What can hang from each mark
Q606: Q424 Q712
Q792: Q712
Q329: Q792
Q544: Q424 Q712
Q625: Q958
Q958: Q625
Q712: Q544 Q606 Q625 Q792
Q424: Q606

Each row was made from one small tree. The marks that hang from a mark follow it in brackets, in the order of their numbers. Every link used is in the known rows. Write each row's tree.
In the rows, 128 means zero.
Known rows
Q606(Q424): [114 129 136  50  96 150 154 120 168 131 127 124 170 172 116 133 146 132
  93]
Q606(Q712(Q544(Q424) Q625(Q958) Q792)): [157 172  85 166 178 131 127 169  67 107 129 150 108 131 110  87 134 120
 113]
Q329(Q792(Q712(Q625))): [138 140 140 117  88 147 131 136 164 145  99 158 120 130 136 133 110 131
 176]
Q712(Q544 Q606): [ 88 119 116 133 135 112 120 103 144 128 146  98 133 128 130 170 113 121
 104]
Q424(Q606(Q712)): [117 101 157  96  71 140 134 206 210 135 165 118 114 176  93 115 153 188
 112]
Q424(Q606): [117  71 142  87  92 126 134 147 180 124 169 139 108 175 101 155 145 177
 121]
Q329(Q792(Q712(Q544 Q606 Q625))): [110 147 139 162 121 102 102 101 131 139 102 113 122  87 169 144 102 119
 161]
Q329(Q792(Q712(Q544(Q424) Q606 Q625(Q958)))): [119 118 113 166 136  77 107 120  67 154 116 159 115  51 200 116 125 109
 175]
Q712(Q544(Q424(Q606)) Q792): [132  80 112 146 163 122 127 101 121 113 206 147 105 166  76 141 116 106
  72]
Q544(Q424(Q606(Q712(Q625(Q958) Q792)))): [165 137 124 139 123 128 136 201  85 119 137 160  89 142 120  78 161 165
 140]
Q712(Q544 Q792): [134 123  99 142 181 142 129  91 135 103 155 123 126 180  71 161  95 103
  77]
Q958(Q625): [133 114 153  75 115 163 136 133 176 156 136 144 148 175  79 174 120 152
 106]
Q712(Q544(Q424) Q625 Q792): [151 167  83 155 173 151 134  93  87 110 147 147 113 149  90 140 100  82
 111]
Q544(Q712(Q625)): [148 118 148 106 104 164 144 137 183 122 101 120 130 123 107 147 127 143
 176]
Q329(Q792(Q712)): [118  93 141 112  90 142 136 137 193 167 133 157 129 136 120 140 107 115
 141]
Q792(Q712(Q544)): [119  93 127 113 131 157 112 118 180 130 157 141 128 150 124 145 110 122
 131]
Q544(Q424 Q712(Q606 Q625)): [130 123 145 133  84 153 146 127 146 165 112 119 133  63 143 138 135  97
 180]
Q625(Q958): [124  89 102  94 126 123 148 156 129 128 131 161 120 154 128 146 146 164
 137]
Q606(Q424 Q712(Q544)): [110 157 138  79 120 141 131 155 183 115 146  90 176 168 100  99 148 139
  61]

Write each row's tree
[120 143 116 118 114 103 133 143  80 126  82 134 112 107 178 141 145 173
 183] | Q712(Q606 Q625(Q958))
[134 151 154 101  75 140 130 204 175 112 130 117 102 165 112 108 153 205
 151] | Q424(Q606(Q712(Q625)))
[152 131 165 121 137 108 133 106  78 113  49  93 169  83 166  99 151 137
 143] | Q544(Q712(Q606(Q424) Q625(Q958) Q792))
[112 145 123 169 113 109 112 100 114 162 131 140 119  62 168 131 108  81
 160] | Q329(Q792(Q712(Q544(Q424) Q606 Q625)))
[115 149 142 141 119 137  97 105 133 128 109 112 120 103 178 138 114 128
 178] | Q792(Q712(Q544 Q606 Q625))
[113  67 115 113 129 115 127 122 148 121 217 149 107 154 101 147 136 132
  95] | Q712(Q544(Q424(Q606)))
[145 215 130 118 154 148 125 129 123  84 104  87 164 168  96  85 126 130
  72] | Q606(Q424 Q712(Q544 Q625 Q792))
[119 103 140  96  67 148 145 205 189 159 190 147 111 155  97 105 159 149
 109] | Q544(Q424(Q606(Q712)))
[178  62 144 141 145 122 135 143  95 111 132 158  98 108 119 107 152 145
 164] | Q544(Q424(Q606) Q712(Q625(Q958) Q792))
[128  90 156 156 125 145 140 103 167 151 112  91 142 107 102 153 110  97
 117] | Q544(Q712(Q606 Q792))
[148 171  98 151 181 144 125  91 104  83 121 125 116 167  84 156  96 118
 113] | Q712(Q544 Q625 Q792)
[132 171 143  89 110 163 149 156 165 131 115 102 171 184  84  89 139 119
  58] | Q606(Q424 Q712(Q792))
[126 177  95 177 162 130 124  82  70 128 132 121 112 110 126 146 101  72
 118] | Q712(Q544(Q424) Q606 Q625 Q792)
[109 136 150 121 134  64 102 102  76 118  77 117 163  70 213 100 145 146
 147] | Q329(Q792(Q712(Q544 Q606(Q424) Q625(Q958))))
[123 125 116 145 135 115 106 125  71 143 120 158 115  66 208 116 139 119
 185] | Q792(Q712(Q544(Q424) Q606 Q625(Q958)))
[151 220 146  98 108 167 145 155 134 111  81 102 158 171 102  80 143 135
  96] | Q606(Q424 Q712(Q625 Q792))
[104 144 129 126 159 108 123  64 109 112 126  81 173 140 126 136 116  95
  51] | Q712(Q544 Q606(Q424) Q792)
[158 110 127 167 141 126 139 123  71 145  91 135 122  59 153 117 137  99
 171] | Q544(Q424 Q712(Q606 Q625(Q958) Q792))
[154 133 130 155 171  93 105 177  92  68 133 117  91 161 112  90 144 198
 122] | Q424(Q606(Q712(Q544 Q625(Q958) Q792)))
[133 101 148 129 115 113 130 142 118 128  73 113 129  70 169 134 147 164
 199] | Q544(Q712(Q606 Q625(Q958)))
[ 92 116 101 139 131 119 129 104 123 154 172 123 131 107 133 157 120  86
 102] | Q712(Q544(Q424) Q606)
[109  90 125 134 134 121 115 112 178 138 153 141 131 137 114 147  97 110
 117] | Q329(Q792(Q712(Q544)))
[133 168 121 133 181  83 115  80  32  83  77 101 153 115 168 113 137 138
 107] | Q712(Q544 Q606(Q424) Q625(Q958) Q792)
[134 120  81 149 174 150 141  90 118 131 182 149 121 157  75 149 101  64
  72] | Q712(Q544(Q424) Q792)
[127 130 143 121  97 123 115 148 100 141  76 147 114  92 211 122 148 161
 215] | Q792(Q712(Q606 Q625(Q958)))
[ 92  97 125 162 115 107 118 103 142 183 163 139 133  75 155 140 104  68
 121] | Q329(Q792(Q712(Q544(Q424) Q606)))
